Known rows, with every step that occurs:
pabon/fofe: [  7   5   4  -1   3   3  -1   1   2  -4   3   4   0   1   1  -6  -4  -4
  -7  -8  -5   1   1 -12  -4   0   2   9   7   1   2   0  -1   7   0   0
   0 -14  -2   0  -1   4]
gava/bakem/vosini/gubi/posi/matosut/keraz: [ -3   8 -10   2  12  -1  -2   0   3  -5   7  -7   3  -5  -1   0  -2  -9
   0 -16   5  -3  -4  15  11 -11  13  -7 -11  -5   6  -6   1  -6   4   1
   1  -4   2   1   1 -14]
fofe/pabon/gubi/detum/vison: [ -4  -9   7  -4  -5   1   5  -2  -1   3  -4 -10   1   1  -1   1   6  -5
  11  23   1  -1   2  -6 -12   4   5  -2   8  -1   0   4  -1  12  -4  -3
  -2   8   2   0   4   3]
bakem/gava: [ 9  2 -3  4  2  2  1  2 10  3  0 -6 -3  1 -1 -5  0 -8  2  2  4  0 -7 -7
  0 -1 -2 -6 10  3  3  2  4  9  4 -1  3 -7 -2  1 -6  4]
detum/posi/matosut/keraz/temot: [ -6   1  -1   1  11   3   0   0   0  -2   8  -5  -1  -2   0  -3   8   4
   0   1  -3   0   4   8   4  -6 -11  -5  -6   1   1  -2  -2  -1   7   4
   9 -13  -3  -2   1   0]
fofe/keraz/matosut: [ -1   9  -2  -1   3  -2  -4   5   1   8   2  -3  -2   9   0  -5  -1   5
  -5  -2  -3  -3  -6 -11  -7  -3  -9   3  15   4   1   3  -1   3   9   0
  -3  -2   0   1   1  -1]
gava/bakem/vosini: [  9   5  -3  -1   3   4  -3   3   0 -10   4  -8   1  -3  -1  -4  -8 -11
   4  -8   2  -2  -5  -8   2  -8  11   2   7   0   1   3   1  13   3   3
  -3   0  -3   2  -4  -5]
posi/detum/vison/gubi: [  0  -2  -3   5   2 -10   2  -1  -6  -9  -1   6   0  -3   3   6   6 -10
  -2   5   4  -2   8  -2   0  -2  -3  -6   3   1  -3  -2   1  15   0   4
   9  11  -1  -3   7  11]
matosut/keraz/temot/gubi: [ -4   6   2   1  15   7  -2   0   8  -1   3   7  -5  -7   1   7   5  -2
   6  -4   0   2  -3  -2  12  -1  -7   6  -3   1  -1   1   3 -15   3   4
  -1 -13  -6   3   5   1]
fofe/pabon/gubi/posi/detum/vison/vosini: [ -6  -8   6  -1   1  -7   5  -4  -1  -2  -6   0   3   5   0   6   3  -6
   0  19   3   1   6   8 -13   0  11 -18   0   1  -2  -2   1   4  -6  -5
   2  13   8  -4   4   0]
posi/matosut/keraz/temot/gubi/pabon/fofe/disem: [ -3   0  -8   2   7  -1  -3  -1   8  -2  12  13  -2 -18   1   1 -11   9
  -9  -4   0   3   3  -3   4   0 -14  11  -9   4   3  -5  -2 -35  -1   0
   0  -7  -1   0  -2   0]
matosut/keraz/fofe/pabon/gubi/detum: [  2  -5   9  -5   2  -1   0   3   1  -1  -4 -10  -3  -1   0  -8   7  -3
  10  10   8   2  -1  10 -11   3   1 -14   9  -1   0   1  -1   8   2   0
  -1 -10   1   2  -4  -4]
pabon/gubi/posi/detum/vison: [ -4  -3   1   1   4  -8   6  -3  -4  -2  -5   2   2   5   1  10   5  -6
   1  10  -7   0   5  12  -6   7   1 -16  -3  -1   2   0  -3  15  -3  -3
  -7   4   4  -1   2   6]
pabon/gubi/detum: [  4  -4  -1   0  -3   7   3   0  -3  -1  -1  -5   0   2   1  -3   2  -3
   6   6  -4   0  -2   7  -7   9  -5  -1  10   2   2   3  -3  15  -3  -2
  -7 -14  -3   1  -2   1]
gubi/pabon: [ 9  1  0  3 -9 -3 -2  0 -2  4 -1 -1 -2  4 -2 -5 -4  6  5 -1 -2  3  0 -8
 -2  1 -3  6  9  0 -1 -1 -1  3  2 -2 -3 -4 -4  2 -9  1]
matosut/keraz/temot: [ -6   5   5   0  11   5  -3   0   2  -2   4  -1  -4   1   1   2   9  -2
   0  -7  -3   3  -2   1   4  -6  -4   3   4  -1   0   0   2  -6   8   4
   3 -14  -5   1   4   2]
posi/gubi/detum/vison/vosini: [-5 -8  4  0 -8  1  2 -7 -3 -4 -6 -6  0  6  2 -6 -1  8 -6  0 -2  0  1  9
  1  4  3 -2 13  3 -2  5  5  0 -5 -2 -4 15  2  0  6  1]
keraz/temot/gubi/detum/vison/vosini/kizogas/norob: [ -5  -8   1  -2  -8  12   0  -6  -3   9  -5   8   1  -3   2  11   3   3
  -5  -1  -4   1  -7   9  11  11  10  15  -4  -3  -4   7   2 -14  -7   0
  -4  17  -1   3  11  -4]
vison/vosini/kizogas: [ 4  1 -3  2 -1  8 -2 -1 -7  2 -4  9 -2 10  1 -2  1 -2 -4 -4  4 -3  1  0
  3  2  9  3  8 -1 -1  1  5 -5 -2  3 11 -1 -1 -3  7 -1]
matosut/keraz/fofe/pabon/gubi/temot: [  5   1   5  -4   7  -5   1   3  -3   8  -4  -6  -2   4  -2  -7  12  -5
  11  -1  11   1   3   6 -11   0   4 -12   8  -1   5  -1   1   5   5   2
  -5  -7   1  -1  -2  -2]
fofe/keraz/temot: [ -9   4  -2  -3   2   6  -3   2   2   3   3  -3  -2   5   0   1   5   4
  -4  -1  -5   2  -3  -4  -1  -5 -13   9   1  -1   1   1   0  -6   7   3
  -1  -1  -4   1   2   0]
temot/gubi/detum/posi/matosut/keraz/fofe/pabon: [  9  -5  -2  -4   1  -3   1   4   6  -1   0  -6  -1 -15  -3 -13  -3   8
  13  10  11   0   1   2  -2  -1  -4 -14 -11   2  -4  -1  -2   0   1   1
   7  -1   2   0 -11  -7]
gava/bakem/vosini/gubi/posi/detum: [  0   6 -10   0   2  -4  -1   3   1 -13   2  -6   6   0   1   8  -6 -14
   6 -13   3   1  -6   6   9 -11  16 -10 -21  -5   2  -1  -2   9  -2  -1
   0   8   3  -1  -4  -6]
fofe/keraz/temot/gubi: [ -6   5  -5  -3   5   7  -3   3   8   4   3   6  -3  -3   1   6  -1   4
   1   0  -2  -1  -4  -8   7  -2 -17   9  -5   1   0   2   1 -12   3   2
  -5   0  -4   2   3   0]
bakem/vosini: [11  3 -5  1  1  2 -2  3  0 -8  5 -9 -2  2  0 -2 -1 -7 -1 -3  1  0 -6 -7
  3 -7  0  4 10  2 -2  5  1 11  6  2  0 -3 -1  1 -5 -1]
temot/gubi/detum/posi/matosut/keraz: [  7  -1  -8   1   6   3   4   0   1  -4   4  -3  -1 -15  -2  -6  -7   6
   9   4  -1  -2   4  13   5   3  -4   0 -10   4   2  -2  -4   1  -2   2
   3 -10   0   0  -4  -3]
gava/bakem/vosini/gubi: [  1   8  -6   1   0   7  -2   3   2  -6   3  -7   3   1   0   1  -3 -14
   6 -15   7  -3  -4  -4  12 -11  13   2  -4  -3   3   3   1   8   2   1
   3   3  -1   0   2  -7]
pabon/gubi/detum/vison/vosini: [ -2 -11   7   1  -9   6   4  -4  -7  -1  -3  -5   0   3   0   1   1   0
  -5  12  -1  -2   1  17  -5  12   1  -1  16   4   0   4   0   8  -6  -1
  -3   8   2   0   6   0]
pabon/fofe/keraz/temot/gubi/posi/detum/vison: [-15   0   1  -6   9  -6   1  -1   4  -4   2  11   3  -9   2  19  -8   1
 -12   5 -10   1   0  -2   1   2  -7   1 -27  -3   0  -3  -3 -14  -5  -1
 -10  13   4   1   4   5]
detum/vison/gubi: [-4 -1  3  4  2 -3  1 -2 -5 -3 -3  5 -1  0  0  3  9 -9 -3  0  2 -5  5 -9
  1  1 -2  5 18 -1 -2 -2  3 11  2  3  4  1 -4 -1  7  7]
keraz/temot/gubi/posi/detum/vison/vosini: [ -5  -5   3   1   3  -3   0  -3   2  -2  -4  11   2  -5   3  16  -1   2
  -5   2  -4   3  -2   6   6   2  -1  -5 -15   2  -7   1   4 -13  -6  -1
  -6  18   1  -1   4   1]
gava/bakem/vosini/gubi/posi: [ -3   6  -4   0   2   1  -3   2   3  -6   0  -7   6   2  -1   4  -4 -12
   5 -20  -1  -2  -9  -4  11  -8  16  -1  -6  -7   2   0   1   5   1  -3
  -3   0   0   2  -5 -10]
keraz/temot: [ -1   3   1   1   3   6  -3   2   2   3   2   0  -1   5   2   2   9   0
   1  -4  -4   3  -4 -11   1  -4  -8   6   4   0  -1   4   2   1   6   2
  -1  -8  -6   1   1   4]
vosini/kizogas: [ 4  4 -3  1  4  4 -1  1 -6  3 -4  7 -2  9  0  0  5 -4  4  0  2 -3  0 -8
  2  2  7  4  5 -4  0  2  2  2  1  2  6 -6 -3 -1  4  4]
posi/detum/vison: [ 2  0  0  3 -1 -6  3  0 -3 -4  0 -1 -1  3  1  5  2 -3  1  7 -1  1  6 -2
 -4 -5  3 -8 -1  3 -1  2 -1 15  1  3  3 13  2 -2  5 10]

Rows:
[ -6  -5   4  -2   3 -10   6  -2   0   0  -5  -1   3   4   0   8   6  -7
   9  21  -1   0   6  -2 -13  -1   7 -19  -5  -2   0  -1  -2  12  -2  -5
  -1   8   7  -3   2   5] | fofe/pabon/gubi/posi/detum/vison
[ -5   7  -8   5   8  -1   0   0   5   7   3  -1  -1   2  -1  -1   8   0
  -1 -16   0  -1   3  13   5  -5   4  -5  -7  -3   4  -8   0  -7   4  -1
   4 -14   2  -1   3  -6] | vosini/gubi/posi/matosut/keraz
[ -9   2  -1   3  -2  -8   3   0   0   1  -5   0   4   6   0  12   7  -3
   4  -4  -3   0   3   2   4  -4   8 -10 -16  -4   0  -2  -1   7  -2  -2
   1  13   6  -2   3   5] | vosini/gubi/posi/detum/vison
[ -2   9   3  -4   7  -3  -4   4   3   5   5   0   1   5   0  -5  -8   2
 -15  -4  -8  -2  -5 -13  -9  -1  -7   7   9   3   4   0  -2   1   5  -1
  -2  -9   0   0   1   2] | pabon/fofe/keraz/matosut
[  2   2  -5   2   9   0   4   0  -1  -4   6  -5  -1  -2  -3  -9   1   2
   2  -1   1  -2   9  11   1  -4  -3  -6   2   3   3  -5  -3   8   6   4
  11 -14   1  -3  -1   0] | detum/posi/matosut/keraz
[ -4  -3  -7  -6   1   5   1   1   2  -2  10   0   4 -15   1  -1 -12   8
  -7   7  -8   0  -1   1   2   3 -20  11 -25   1   2  -1  -8 -10  -4   0
  -2   0   0  -1  -5  -2] | pabon/fofe/keraz/temot/gubi/detum/posi/matosut
[  2   0  -1   1   4  -8   3   0   2  -2  -5   9   1  -5   0  13  -3   0
   5   4  -4   1   1  -3   1   3   5  -8 -13   0  -3   0  -1   3  -5  -2
 -10  12   3   0  -1   6] | temot/gubi/posi/detum/vison
[  3   3   2   1  -2  -4  -1  -5   1  -4  -1   6   1   5   1  -9 -11   5
  -3  -6  -7   2   2  -6   0   2  -5   4   2   0   3  -2   0  -4  -5  -5
  -3  -6  -2   0  -5   3] | posi/gubi/pabon/fofe
[  9   3  -1   0   6  -7  -3   5   5   5   3  -5  -5  -3   0 -14   7   3
   2   2  12   2   4  -2 -10 -11  -3 -15   3   2  -2  -3   2   0  10   4
   7  -6   2  -1  -2  -4] | posi/matosut/keraz/fofe/pabon
[  4   1  -3   0  -8   0  -2   8   2  -3   1  -2  -3   3   0  -9   2   7
  -3 -11   1   2   0 -11  -6   0  -7  -5  21   4  -2   3   2   7   8   0
  -6  -3   0   0  -9   1] | keraz/fofe/disem
[ -8  -2  11   5 -15   1   0  -5  -4   3  -2   3   2   3  -2   1  -6   3
 -14  -7   3  -3   5   1   7   3   6  11  -1  -2   0  -3   1 -10  -6  -3
   8  11   4  -1   4  -1] | detum/vison/vosini/gubi/pabon/fofe
[ -2   3   8   0   9   1  -4  -3   5  -2   4  12  -2 -12   0   4  -9   2
  -2  -4  -4   3  -2  -4  10   3  -7  13 -10  -1   1  -3  -1 -24  -3   1
  -2 -13  -6   4  -2   1] | matosut/keraz/temot/gubi/pabon/fofe
[ -2  -8   2  -1 -14   6   2  -6  -9   5  -6  -2   0   6   0   0   2   5
  -9  -1  -3   1  -1  15  -2   8  23  10  12  -3  -1   4   1   2  -5   0
  -1  13   2   1   9  -3] | gubi/detum/vison/vosini/kizogas/norob
[ -3  -5   0   1   1  -6   2  -4 -10  -3  -9   9   2   9   1  11  -1  -1
  -7   5   0  -2   2  10   0   4  17  -9  -9  -3  -3  -2   3  -4  -6   1
   5  18   5  -4   7   2] | gubi/posi/detum/vison/vosini/kizogas
[ -2   1   4  -1  -4  -3   3  -5  -3 -10  -2   2   5   7  -2 -11 -12   8
   2  -3 -11   0   5  -7   4   5  -4  -1  -3  -1   3  -3  -3   3  -5  -6
   3  -7  -1  -1 -10   4] | detum/posi/gubi/pabon/fofe
[ 10   0   1  -4  -2  -4   1   5  -4  12  -4  -5   1   7  -2  -8  11  -3
  12   0   9   1   0  -6 -13   1   0  -9   5   0   2   3   0  12   3   0
 -10  -2   1  -1  -6   0] | keraz/fofe/pabon/gubi/temot
[  6   5   7   0   5   0  -3   4   1  -3  -1  -2  -5   2  -1  -8   5   3
   0 -10   3   2   0   5  -2  -1  -2  -8  11   0  -1  -1   2   7   9   5
   0 -13  -2   2  -4  -1] | matosut/keraz/fofe
[  7  -5  -1  -3   2  -2   1   3   2   4   2  -8  -3  -6   1 -12   7   1
   6  14  11   1   1  15 -14   0  -7 -20   3   2   1  -1  -2   5   3   1
   0  -7   2  -1  -3  -6] | posi/matosut/keraz/fofe/pabon/gubi/detum
[  4   2  -9   2   9   3  -2   2   7  10   2  10  -1  -8   3   6   4   6
   2  -3  -6   1  -4  -8   4   1 -13   1 -11   1  -3  -1   1 -14   0  -3
 -11  -8  -4   1  -3  -4] | keraz/temot/gubi/posi/matosut
[-23  -2  10   0 -13   2  -3  -5  -2   6   2   1   3   4  -1   8  -5   6
 -21  -3   0  -1   2   5   8  -1  -7  13 -12  -4   1  -3   0 -28  -2  -1
   7  19   3   0   7  -3] | detum/vison/vosini/gubi/pabon/fofe/keraz/temot
[ -7 -11   4  -4 -13   6   5  -8  -6   9  -8  -3   3   8  -1  -1   6  -2
   1  15   2  -1   3  13  -8   9  23   2  11  -4   0   5   1   3  -7  -4
   3  12   6  -1  12  -6] | fofe/pabon/gubi/detum/vison/vosini/kizogas/norob
[ 12  -3 -11   1  -3   4   4   3   1   0   3  -2   1 -12  -1  -6  -7   8
  11   9  -2  -2   1   0   2   5  -9   2  -9   6  -2   1  -5   9  -5  -1
  -1  -3  -1  -1  -9  -1] | temot/gubi/detum/posi/matosut
[  0 -13  14  -4 -13   0   1   0  -4   3  -7  -9   1   3   0  -5   5   3
   0  17   9   0   0   7 -13   7   2 -14  12   2  -5   4   3   7  -3  -2
  -1  15   5   0   0  -4] | keraz/fofe/pabon/gubi/detum/vison/vosini
[ -2   3  -6   5  -4  -1   0  -1   0  -3  -3   2   3   7   2   3   0  -3
  -4 -15   2   2   1  13   4  -5   9  -7 -10   0  -2  -5   1   0  -5  -1
   5   3   5  -3   1  -3] | vison/vosini/gubi/posi/detum
[  8   2   6  -3  -4  -3  -3   7   5   4  -4  -5  -2   4   0 -11   7   2
   8   2   8   2   0 -20  -9  -7   1  -9   8   0  -6   2   3  11   7   1
   1  -2   0   0  -7  -2] | keraz/fofe/pabon
[  5   5  -7   4  11   1   0   0   1   2   6  -1  -5  -3   0  -8   3   1
  -3  -5   2   0   6   9  -3  -6  -2  -4   7   4   4  -4   0   1   6   4
   5 -14  -1  -1   4   0] | posi/matosut/keraz
[ -3  -5  -2  -1   5   3   0  -1  -3  -4   7 -10   1  -6   1  -4   6   7
   2   3  -4   2   1  15   1  -2  -9  -2  -9   1   1  -1  -4  -1   4   3
   6  -9  -3   0  -3  -2] | gubi/detum/posi/matosut/keraz/temot
[ 11   3   3   1  -2   1  -1  -1   4   1   1  12  -1  -9  -1  -2 -16   2
   1  -3  -3   0   0 -15   3   6  -4  14  -3   1   0  -2  -2  -6  -6  -3
  -6 -10  -3   2  -8   2] | temot/gubi/pabon/fofe
[-10  -1   4  -1  -5 -11  -1  -4  -7  -3   1   9   1  -5  -2   1  -9  -3
 -17   4  -2  -5   6  -5  -2   4 -10  15   5  -5   2  -9  -2  -6  -1   1
   3   7  -1   1   3   4] | detum/vison/gubi/pabon/fofe/keraz
[-1  1 -4  2 -9  6  0  2  1  3  0 -7  1  4  1 -1  5  0  7 -9  0  0 -3  0
  4 -2  2  7 -3 -2  1  2 -2  8  0 -1  2 -4 -2  0 -2  0] | vosini/gubi/detum
[  0  -4   3   2  -3  -7   2  -3  -3  -5  -5   2   2   4   1   6  -1   1
  -8   0  -3   2   3  10  -5   0   9 -10   0   2  -4  -2   2   5  -3  -1
  -1  14   5  -2   1   2] | gubi/posi/detum/vison/vosini
[  6   0  -6   1  -7   4  -1   3  -2  -6   3 -13   1   0   1   1   1  -6
   4  -7   4   0 -11   0   9  -7   1   6  -5  -1  -1   5  -3   7   1   0
   1   5   0   1  -5  -4] | bakem/vosini/gubi/detum
[  4  -2  -1  -1   1   8  -2   2   4   1   1   3  -1  -9   4   6   0   2
   9  -1  -4   4 -10 -10   6   4 -10  11  -6   2  -4   6   0  -5  -2  -1
  -9  -3  -8   3  -4   1] | keraz/temot/gubi/detum
[  0   1   2  -1   3   3   2   1   5   4  -1  -3   0   7  -1  -5   7  -7
  12  10   3  -1   4 -10 -10  -2   1  -5  12   1   1   1   0  12   1  -3
   3 -11   0  -2   3   1] | fofe/pabon/gubi
[ -4   0   1   5 -10   1   2  -2  -7  11  -3  -5   2   9  -3   5   8  -2
  -3 -17   8  -3   5   5   6  -1  11  10   2   0   3   1   4  -3  -1   1
   2  18   4  -3  11   1] | detum/vison/vosini/gubi/temot
[ -3  -1  -2  -1  -2   1  -3   0   6  -2   5  12   1 -11   1   5 -11   7
  -3  -5  -5   3  -3 -22   5   4 -11  16  -3   3   0   1  -1 -24  -3  -4
  -6  -3  -4   1  -7   3] | keraz/temot/gubi/pabon/fofe/disem
[  2   5   4  -2  -3  -8  -5   2   0   7   3   2   1   4  -2  -7 -15   9
 -14   1  -6  -1  -5 -11  -8   1 -10  10   5   2   2  -1  -4  -6   3  -4
  -5  -3   0   2  -7  -1] | gubi/pabon/fofe/keraz/matosut
[  1   4   0  -2  -7  -4  -2  -1  -1   1   3   2   0   0  -3  -6 -16   6
 -10  -3  -6   0   2  -6  -7   2  -5  14   2  -2   4  -5  -5  -5   0  -1
  -3  -3   1   1  -6   0] | gubi/pabon/fofe/keraz
[  0   3   3   2   8   1  -4  -2   4   1   0   9  -4  -8  -1   6  -2   5
   7  -1   0   3  -4  -2  12   0 -11   9  -5  -1  -2  -1   1 -22   1   1
  -1  -8  -7   5  -3  -1] | matosut/keraz/temot/gubi/pabon
[ 4 -4  3  0 -4  3  3  0  2  3 -4  1 -1 -8 -1  5 -3  2  7  9 -2 -2 -2 -8
  2  7  1  9  2  2 -3  5  0  4 -5 -1 -9  9 -1  2  0  4] | temot/gubi/detum/vison
[ -2  -9   6   0 -10   5   1  -3 -12   1  -7   1   0   6   0   4   1   1
  -6   6   2  -4  -2   7   0   8  12   6   5  -3  -2   3   3  -4  -5   2
   6  16   2  -1   8   1] | gubi/detum/vison/vosini/kizogas
